Known rows, with every way that one mark hangs from another
K862(K906(K173(K311(K353))) K948): [-35   5  11  -6  -2   5   0  26 -17 -28  12  -3  -3  12 -36 -12  12   0
  25  -3  19  -1 -10   1   1]
K173(K311(K353(K948(K53)))): [-12   3  16   7   5  -5   2   7   7 -11  18   6  12  25 -23 -12  -7  -6
  25 -13  28   2 -12   4 -11]
K311(K173 K353): [  1   3  27 -10   2  -6  11   8  16  -9   8  -9  -4  18  -1   3  -1  -8
  24  -6   0  -4 -17  14 -12]
K173(K311(K353)): [-19   2  14   1   2  -1   0  11   1  -6  13 -17   0  20 -17  -2  -4  -1
  12 -14  13   1  -5   4  -2]
K862(K906(K173) K948(K53(K294) K353(K311))): [ -9  -7  -1  -5  11  -5   2   2 -21 -44  -4  44   7  18  -9 -27   1 -17
  23  26  42  -7 -14   1   3]
K862(K906 K948(K353)): [-21  -8  -3 -20   3   0  -7   8  -7 -28   7  23  -3  13  -9 -23  -1  -7
  17  23  11  -6   2 -13  -4]
K216(K294(K53(K948))): [ 15 -14   4  24 -15  -2   0   9  25 -13   4  13   2  -6  15   1  -7   0
  -7 -36  16  -2  16 -20  11]
K353(K948): [  9   4   5   0  -4   6   3   4   2  -1   8  11   3  15 -16  -5  -1   3
  14   0   3   2  -5  -5  -7]
K216(K294(K53(K948(K353(K311))))): [ 19 -17  12  19  -6  -1  -1   8  23 -18   4  16   3  18  13 -10 -17 -14
  -3 -17  24  -4   7 -18  12]
K53(K294(K216) K948(K353(K311(K173)))): [ 18  -8  15  -3   6   8  -5  -5  20 -41   6  32  -1  38  19  -9 -16 -18
  27  14  12 -11  22  -9   2]
K906(K862(K948)): [-11   0 -12   8   3  15   1  10 -16 -12  23   3  -2   5  -3   3   1  -3
   4  -4   8   6   0   0  -7]
K353(K311 K948(K53)): [  8   5  10   9   9  -4   8  -6  -5  -5   9  20  16  23 -15 -23  -8 -13
  15  12  27  -2 -16  10   0]
K906(K173 K862(K948)): [ -5   3  -5  16   2  23   6  17 -20 -14  18   0  -4   4 -14  11  11  -4
   8  -5  10  12 -17   5 -11]
K311(K173 K353(K948(K53(K294(K216))))): [ 21  -5  21  -9   5 -10  10   1  26 -35  19  32  -2  23   6  -6  -8  -9
  43  -3  24  -5  -2  12 -20]
K353(K311 K948): [  8   8  14   2   3   6   8   3  -9  -1  11   2   6  30 -23 -13  -7  -4
  12  11  11  -2 -12   4   3]
K862(K906 K948(K53 K353)): [-21 -10  -7 -17   9  -9  -8   0  -3 -31   5  37   8   6  -1 -30  -1 -14
  17  25  27  -6  -2  -7  -8]
K294(K216): [  6  -6   0  -9   5   5  -7   3  11 -12  10   5 -10  -2  10   1  -5  -2
   4  11   3   2  19   1  -3]
K353(K311(K173) K948(K53(K294))): [ 19   8  15  11   4 -13  21 -10  -2 -23   5  27  12  29  -4 -14  -6 -13
  30   3  26  -7 -12  13   2]
K311(K353): [ -4  -4  12 -11   3   0  -1   9   6  -4   6  -3  -2   9  -6  -3  -5  -3
   9  -4   6  -3 -10   6 -11]
K294(K53(K948(K353(K311))) K216): [ 14  -9   9   3   2   8 -13   6  34 -39  15  22  -4  22  18 -13 -24 -20
  11  26  23  -8  20 -16   5]
K53(K948(K353(K311))): [  0  -4  13   2   6  14 -10  -4  10 -10   2  15  14  35  -4 -16 -14 -17
   8  15   7  -5  -3 -11   1]
K216(K294): [ 13 -15   1   7  -5  -3   5   6   3   6   2   1  -4  -3   5   3   1   3
 -11 -28   6   3   6  -2   4]
K948(K353): [  4  -8   2  -8   6   3  -5  -1   7  -6  -1  11   0  16   5  -6  -8 -10
   4  15   4   1  -5  -6 -11]
K862(K948(K53(K294))): [ -2  -6 -12   4   3 -13   0  -6  -6 -27   5  42   6  -4   6  -9  -7  -5
  15 -11  30  -8  10  -4  -2]

Rows
[ 16 -17  -2  -5   3  12 -18  -4  21 -37   5  44   0  19  21  -6 -16  -8
  15   5  11  -6  31 -23  -5]  K53(K294(K216) K948(K353))
[  8   6  31  -8  -2  -1  14  12  19 -12  16   1  -3  31 -16  -2  -2  -3
  36  -7   1  -3 -21  10 -19]  K311(K173 K353(K948))
[  8   2  20  -7  10  -1  10  -2   5 -11   2  -2  -1  40   2  -9  -9 -20
  15  24   6  -5 -16   8  -4]  K948(K353(K311(K173)))
[ 17  -5   9   3  14 -17  12 -17   5 -30  -6  31   9  30  20 -13 -12 -25
  20  18  30  -9 -10  11  -3]  K948(K53(K294) K353(K311(K173)))
[ -7  -3  -8  26  10  12   5   7 -19 -37  16  25   7  21  -5   3   2 -14
  19  -8  40  11 -13   1 -13]  K906(K173(K311) K862(K948(K53(K294) K353)))
[ 22 -11  22  20  -8  -4   9   8  30 -22   5  12   0  25  16  -6 -14 -17
   8 -16  19  -6   3 -13   9]  K216(K294(K53(K948(K353(K311(K173))))))
[ 25   5  15   5   8  -9  15  -8   6 -32  13  32   3  29   4 -13  -8 -13
  33  14  29  -6   2  13   0]  K353(K311(K173) K948(K53(K294(K216))))
[-15   0  -1  24   6  11   7  15 -21 -36  23  12   6  15 -15   5   4  -9
  22 -24  43  10 -17  11 -11]  K906(K173(K311(K353)) K862(K948(K53(K294))))
[ 10  -6   2   9  -7   5 -14   7  37 -34  14  20  -6  -5  20  -3 -14  -5
   9   5  15  -4  29 -18   6]  K294(K53(K948) K216)
[-28   2   6  -6   1   8  -3  17 -16 -31   6  11  -2  21 -28 -15   8  -6
  22  13  18   1  -7  -8  -2]  K862(K906(K173(K311)) K948(K353))
[  9   4  27  -4   4 -11  14   3  23 -15  14  17   7  25  -9  -9  -3 -11
  39  -5  16  -3 -25  15 -22]  K311(K173 K353(K948(K53)))
[ 13 -16  -9   0  10 -12  -2 -16   6 -25  -9  46  10   9  23 -10 -11 -14
   9   8  28  -4  -1  -4  -9]  K948(K53(K294) K353)
[-10 -19 -14 -21  11 -11 -11  -2  -1 -53   7  57  -1   4  14 -27  -7 -12
  22  25  35  -9  21 -10  -4]  K862(K906 K948(K53(K294(K216)) K353))
[ 21 -10   9  -6  18 -14   6 -15  12 -39   2  36   0  29  28 -14 -16 -26
  23  27  32  -7   5  11  -4]  K948(K53(K294(K216)) K353(K311(K173)))
[  6  -5  -5  17  15  14   6   4 -24 -33  13  31   6  23  -1  -4  -1 -22
  14  10  39   6 -21   9 -10]  K906(K173 K862(K948(K53(K294) K353(K311))))
[ 18 -21  -9  -7  15  -9  -9 -14  15 -36  -1  49   1   7  30 -10 -15 -16
  13  16  31  -3  15  -3 -11]  K948(K53(K294(K216)) K353)
[ -4   0  10  10   2  -9   3   3   3 -24  14  17  11  24 -17  -9  -8  -2
  26 -21  34  -1  -4   1  -7]  K173(K311(K353(K948(K53(K294)))))
[  6  -2  11  13  -2   3  -6   2  22 -27   3  18   9  22   9 -13 -20 -17
   7  12  19  -9   2 -17   7]  K294(K53(K948(K353(K311))))
[  7  -5   5  12  -7   2  -9   4  32 -28   2  25   6  12  14  -7 -16 -11
   8   5  14  -6   6 -23  -1]  K294(K53(K948(K353)))
[-11  -4   4 -12  11 -18   6  -5  -9 -48   2  40   6  24   3 -30  -4 -20
  29  25  35 -15  -4   1   3]  K862(K906 K948(K53(K294) K353(K311(K173))))
